Each row comes from the steps of one walk. Every step used is in the known rows, and no mark comes twice. Write the walk behind each row, first mark first.
(in the rows, 128 means zero)
Known rows:
P-W-C-S: 147; 94; 96; 123; 154; 169; 94; 114; 127; 141; 145; 145; 147; 153; 119; 121; 131; 105; 156; 133; 130; 127; 120; 89; 169; 166; 89; 159; 176; 125; 164; 140; 147
S-A-Z-M: 154; 161; 133; 103; 129; 131; 122; 110; 120; 109; 103; 121; 121; 125; 141; 128; 123; 158; 107; 134; 150; 109; 139; 142; 110; 91; 162; 113; 108; 129; 85; 133; 102
A-Z-M: 148; 138; 150; 88; 130; 116; 109; 115; 107; 123; 110; 120; 133; 131; 122; 119; 151; 135; 97; 147; 144; 132; 138; 144; 103; 95; 177; 98; 136; 147; 81; 128; 118
C-Z: 109; 125; 140; 134; 98; 105; 127; 137; 125; 152; 138; 147; 135; 123; 140; 126; 174; 122; 98; 127; 81; 150; 138; 129; 120; 155; 136; 135; 97; 132; 106; 95; 113
C-S-M-W: 97; 122; 124; 158; 129; 122; 150; 121; 109; 120; 129; 149; 124; 116; 134; 156; 111; 114; 131; 98; 155; 117; 126; 160; 111; 151; 108; 104; 138; 112; 160; 99; 113
H-P-W: 132; 121; 160; 133; 163; 142; 131; 119; 114; 150; 175; 142; 192; 133; 104; 111; 87; 68; 187; 107; 117; 136; 159; 129; 138; 144; 157; 135; 149; 161; 149; 112; 113
H-P: 119; 137; 147; 151; 153; 122; 151; 116; 133; 144; 173; 133; 157; 95; 89; 142; 141; 73; 151; 116; 108; 150; 146; 123; 123; 96; 180; 147; 121; 174; 91; 113; 114
Z-C-S-A-W: 135; 147; 106; 134; 136; 131; 162; 166; 174; 119; 137; 128; 97; 93; 134; 148; 103; 116; 157; 89; 161; 157; 145; 108; 108; 128; 132; 152; 148; 115; 129; 161; 148
C-S-A: 136; 159; 82; 166; 130; 163; 161; 130; 143; 124; 156; 138; 113; 106; 127; 174; 117; 140; 154; 95; 130; 95; 123; 103; 134; 141; 96; 159; 117; 106; 135; 118; 99
M-Z-C-S: 121; 118; 126; 130; 139; 118; 146; 163; 130; 121; 129; 135; 109; 120; 110; 146; 170; 98; 126; 107; 115; 148; 152; 115; 133; 125; 124; 163; 125; 135; 146; 128; 140
A-Z-C-S: 157; 118; 112; 113; 123; 132; 146; 148; 146; 136; 124; 126; 107; 129; 108; 133; 163; 82; 105; 108; 139; 157; 160; 128; 133; 122; 154; 151; 147; 142; 120; 155; 152
P-W-C-Z-M: 138; 113; 133; 79; 131; 145; 92; 110; 112; 114; 107; 155; 147; 164; 174; 81; 130; 132; 100; 171; 101; 147; 125; 139; 131; 132; 120; 122; 105; 120; 115; 88; 131
P-H: 127; 110; 142; 141; 146; 115; 151; 143; 103; 155; 125; 147; 191; 137; 73; 132; 108; 70; 135; 111; 88; 126; 108; 113; 123; 167; 132; 137; 149; 148; 121; 80; 86
A-W-C-Z: 111; 108; 133; 116; 108; 101; 87; 132; 151; 142; 110; 132; 118; 123; 151; 96; 163; 131; 99; 149; 108; 171; 127; 103; 133; 146; 129; 145; 123; 125; 108; 144; 156
M-W-C-S-A: 123; 155; 80; 171; 130; 160; 123; 111; 149; 107; 126; 130; 98; 114; 152; 141; 102; 155; 137; 116; 143; 88; 106; 98; 151; 140; 77; 168; 107; 90; 150; 145; 122
W-M-S-A-Z: 138; 157; 143; 134; 86; 120; 147; 133; 127; 142; 118; 87; 110; 123; 93; 136; 124; 187; 115; 133; 148; 78; 125; 150; 124; 110; 149; 102; 125; 128; 124; 174; 112
C-S-M: 139; 104; 98; 148; 139; 144; 175; 128; 115; 141; 140; 149; 137; 130; 108; 188; 125; 87; 153; 91; 139; 124; 142; 128; 127; 142; 106; 110; 153; 130; 132; 75; 87
Z-M-W-C-S: 121; 116; 97; 111; 146; 159; 92; 104; 130; 102; 124; 145; 116; 131; 140; 116; 152; 135; 106; 155; 144; 130; 94; 124; 135; 136; 90; 146; 144; 107; 142; 138; 162
A-W-M-S-C: 137; 124; 109; 133; 115; 123; 149; 121; 132; 145; 167; 83; 142; 124; 97; 156; 134; 148; 146; 141; 140; 108; 90; 181; 107; 104; 154; 81; 161; 161; 133; 138; 161
A-W-C-S: 137; 99; 98; 116; 146; 149; 100; 130; 160; 131; 143; 137; 118; 117; 114; 136; 162; 114; 139; 130; 149; 157; 109; 82; 139; 143; 107; 158; 184; 127; 134; 165; 173
S-A-Z-C: 159; 158; 136; 146; 111; 95; 151; 148; 144; 135; 90; 96; 91; 122; 129; 120; 94; 100; 109; 97; 137; 129; 187; 108; 138; 98; 175; 139; 96; 145; 90; 167; 108
A-W-C-Z-M: 124; 116; 130; 72; 128; 126; 97; 122; 136; 106; 104; 149; 124; 132; 170; 93; 154; 139; 88; 171; 116; 173; 118; 134; 106; 114; 138; 124; 111; 119; 91; 111; 152
P-W-C: 143; 107; 134; 141; 153; 130; 82; 112; 104; 154; 123; 124; 154; 161; 127; 95; 91; 106; 159; 138; 118; 120; 136; 65; 177; 151; 106; 131; 162; 150; 142; 146; 113
H-P-W-M-Z-C: 129; 123; 197; 129; 143; 100; 155; 167; 105; 130; 121; 119; 149; 157; 108; 105; 99; 81; 142; 112; 97; 149; 176; 130; 138; 110; 152; 122; 98; 149; 139; 124; 126
S-C-Z: 127; 120; 95; 154; 100; 120; 115; 107; 138; 146; 149; 120; 143; 129; 154; 135; 168; 116; 102; 123; 88; 125; 121; 158; 130; 135; 149; 130; 94; 133; 105; 88; 129
S-C-Z-M-W: 97; 141; 127; 117; 119; 117; 103; 98; 118; 94; 125; 138; 132; 122; 183; 104; 138; 148; 83; 146; 129; 125; 103; 201; 95; 123; 144; 107; 86; 110; 124; 92; 144
Z-M-S: 113; 138; 130; 88; 128; 110; 160; 135; 100; 127; 136; 130; 125; 108; 108; 133; 152; 174; 118; 185; 124; 126; 110; 176; 85; 92; 154; 100; 138; 170; 123; 109; 128
A-W-M: 142; 129; 180; 115; 112; 120; 154; 161; 120; 150; 155; 122; 148; 133; 95; 146; 123; 116; 146; 106; 129; 155; 113; 111; 99; 147; 133; 82; 171; 132; 113; 141; 134

Write each row's walk:
101; 142; 196; 141; 122; 95; 133; 164; 114; 125; 126; 109; 127; 122; 108; 146; 133; 174; 151; 106; 121; 113; 122; 107; 115; 132; 107; 103; 123; 111; 143; 148; 109
S-A-W-M-Z
103; 121; 118; 116; 99; 112; 110; 137; 165; 129; 105; 124; 98; 115; 152; 96; 140; 174; 105; 165; 114; 146; 116; 127; 130; 133; 120; 151; 104; 114; 127; 150; 156
M-S-A-W-C-Z
152; 140; 142; 123; 114; 156; 171; 160; 143; 130; 161; 129; 131; 130; 109; 160; 107; 135; 155; 93; 139; 133; 106; 117; 105; 152; 101; 104; 151; 96; 132; 141; 136
C-S-A-W-M
103; 95; 135; 156; 153; 106; 112; 131; 103; 125; 99; 128; 121; 135; 109; 165; 154; 139; 142; 117; 121; 110; 136; 103; 150; 123; 88; 125; 133; 124; 151; 108; 94
W-C-S-M-Z
141; 106; 138; 139; 168; 142; 91; 98; 120; 145; 133; 128; 166; 151; 114; 90; 87; 86; 165; 139; 119; 130; 141; 80; 179; 131; 129; 146; 147; 158; 133; 142; 127
H-P-W-C
133; 119; 124; 87; 123; 132; 100; 109; 123; 111; 104; 149; 131; 148; 167; 98; 157; 136; 80; 178; 95; 151; 118; 132; 118; 112; 129; 126; 89; 124; 88; 91; 131
W-C-Z-M
159; 124; 178; 125; 119; 145; 151; 143; 82; 162; 163; 133; 187; 182; 103; 127; 85; 102; 166; 105; 106; 119; 126; 117; 134; 175; 107; 80; 158; 132; 151; 106; 100
P-W-M
127; 139; 111; 110; 145; 123; 108; 126; 150; 111; 102; 110; 95; 110; 138; 109; 101; 176; 134; 167; 157; 133; 111; 100; 124; 95; 122; 133; 142; 131; 117; 175; 152
Z-M-S-A-W-C
129; 153; 76; 146; 136; 173; 125; 103; 144; 88; 115; 140; 99; 123; 165; 132; 101; 161; 127; 133; 147; 93; 98; 114; 138; 124; 79; 160; 99; 84; 141; 131; 126
Z-M-W-C-S-A
162; 145; 142; 119; 110; 152; 183; 172; 148; 123; 146; 124; 120; 134; 115; 149; 94; 112; 147; 94; 140; 150; 121; 117; 109; 140; 117; 108; 139; 101; 126; 145; 146
Z-C-S-A-W-M
114; 160; 129; 108; 132; 116; 160; 152; 150; 112; 132; 122; 102; 79; 133; 138; 104; 182; 157; 141; 165; 139; 120; 146; 83; 104; 147; 117; 146; 132; 127; 151; 140
Z-M-S-A-W
158; 129; 112; 137; 123; 158; 95; 110; 145; 133; 113; 107; 123; 142; 124; 113; 107; 147; 136; 113; 168; 89; 141; 107; 167; 141; 121; 150; 142; 106; 142; 182; 126
P-W-C-S-A-Z
110; 116; 91; 137; 91; 113; 130; 112; 137; 141; 146; 112; 133; 120; 142; 130; 175; 149; 102; 152; 94; 118; 114; 193; 121; 124; 154; 125; 99; 147; 124; 96; 147
M-S-C-Z
149; 146; 109; 146; 110; 143; 125; 123; 149; 133; 126; 106; 109; 116; 113; 147; 145; 151; 124; 101; 159; 96; 141; 118; 139; 127; 137; 146; 133; 111; 119; 169; 114
C-S-A-Z
121; 118; 106; 129; 79; 126; 141; 117; 132; 141; 151; 112; 140; 138; 134; 131; 166; 150; 98; 152; 88; 114; 100; 199; 117; 128; 143; 106; 97; 132; 128; 93; 151
W-M-S-C-Z
95; 138; 151; 167; 131; 90; 143; 120; 94; 132; 114; 136; 125; 116; 136; 147; 91; 116; 134; 101; 145; 115; 136; 147; 112; 138; 123; 86; 129; 126; 144; 99; 91
S-M-W
129; 115; 135; 130; 147; 102; 82; 132; 142; 143; 115; 113; 116; 117; 118; 111; 130; 123; 139; 139; 140; 158; 124; 56; 140; 124; 131; 134; 174; 152; 105; 180; 148
A-W-C
148; 159; 79; 159; 128; 154; 182; 146; 153; 119; 136; 136; 96; 116; 142; 159; 100; 109; 142; 88; 126; 118; 149; 103; 134; 122; 110; 165; 99; 111; 131; 124; 109
Z-C-S-A
116; 115; 98; 135; 137; 145; 92; 111; 136; 120; 133; 138; 115; 128; 124; 123; 154; 124; 116; 137; 138; 125; 102; 105; 149; 149; 89; 155; 151; 115; 152; 152; 159
M-W-C-S
150; 85; 100; 140; 172; 171; 145; 107; 125; 132; 133; 150; 155; 151; 113; 148; 86; 68; 171; 109; 142; 129; 142; 128; 163; 134; 106; 125; 155; 125; 150; 92; 115
H-P-W-C-S-M
145; 93; 100; 122; 165; 181; 107; 109; 139; 132; 155; 146; 158; 146; 111; 114; 129; 86; 160; 134; 131; 137; 122; 105; 165; 147; 106; 171; 162; 129; 157; 139; 156
H-P-W-C-S
106; 152; 167; 107; 124; 96; 94; 110; 105; 107; 105; 123; 118; 118; 145; 100; 134; 154; 87; 144; 162; 123; 126; 172; 94; 114; 160; 96; 127; 125; 119; 142; 137
A-Z-M-W
115; 124; 133; 143; 124; 108; 144; 131; 122; 117; 97; 129; 107; 128; 135; 133; 106; 99; 106; 98; 167; 129; 152; 174; 119; 132; 138; 104; 130; 113; 148; 128; 132
A-Z-C-S-M-W
103; 131; 175; 134; 121; 117; 134; 167; 124; 116; 136; 120; 126; 125; 104; 155; 150; 171; 152; 106; 129; 117; 111; 117; 118; 137; 95; 118; 132; 98; 159; 146; 127
C-S-A-W-M-Z
129; 135; 117; 88; 125; 137; 106; 119; 145; 96; 98; 148; 113; 129; 180; 100; 129; 154; 96; 164; 120; 155; 118; 132; 116; 109; 128; 137; 90; 103; 94; 112; 139
S-A-W-C-Z-M
91; 116; 169; 167; 143; 73; 130; 139; 83; 139; 106; 122; 130; 123; 105; 171; 140; 140; 152; 102; 116; 109; 157; 113; 132; 118; 118; 101; 118; 146; 136; 91; 62
S-M-Z
147; 122; 102; 126; 136; 139; 164; 153; 140; 134; 146; 144; 115; 124; 116; 146; 151; 71; 122; 108; 119; 162; 152; 114; 127; 127; 133; 159; 139; 143; 126; 123; 143
Z-C-S
130; 133; 81; 155; 126; 113; 139; 104; 120; 148; 161; 87; 135; 109; 107; 157; 147; 142; 143; 144; 127; 90; 104; 169; 122; 94; 158; 108; 145; 181; 127; 124; 135
M-S-C
91; 117; 136; 138; 97; 100; 79; 113; 132; 134; 105; 136; 114; 132; 164; 83; 156; 143; 76; 155; 97; 139; 120; 120; 142; 151; 113; 144; 89; 109; 124; 129; 140
M-W-C-Z
146; 158; 133; 134; 109; 90; 164; 156; 138; 137; 92; 90; 84; 119; 119; 116; 100; 129; 103; 124; 140; 123; 177; 135; 129; 86; 181; 136; 102; 152; 110; 173; 124
M-S-A-Z-C
107; 116; 210; 133; 141; 115; 123; 146; 86; 139; 149; 125; 177; 154; 94; 124; 125; 130; 165; 114; 95; 111; 134; 134; 138; 137; 122; 105; 123; 134; 163; 117; 110
H-P-W-M-Z
135; 112; 137; 77; 146; 155; 99; 100; 127; 107; 116; 158; 158; 156; 165; 74; 127; 113; 108; 173; 101; 158; 129; 156; 128; 111; 142; 135; 93; 124; 106; 86; 142
H-P-W-C-Z-M
125; 99; 138; 123; 114; 125; 84; 117; 124; 151; 116; 141; 146; 163; 156; 81; 132; 121; 113; 146; 88; 142; 139; 105; 164; 170; 109; 145; 114; 123; 138; 118; 129
P-W-C-Z
119; 175; 107; 131; 125; 133; 176; 130; 121; 113; 128; 122; 106; 101; 133; 149; 101; 194; 137; 153; 131; 89; 113; 155; 103; 93; 126; 122; 98; 136; 129; 112; 97
Z-M-S-A
112; 158; 133; 111; 117; 134; 109; 106; 125; 86; 109; 132; 108; 114; 154; 112; 123; 166; 93; 135; 170; 105; 114; 181; 101; 121; 136; 118; 111; 92; 137; 142; 143
C-S-A-Z-M-W
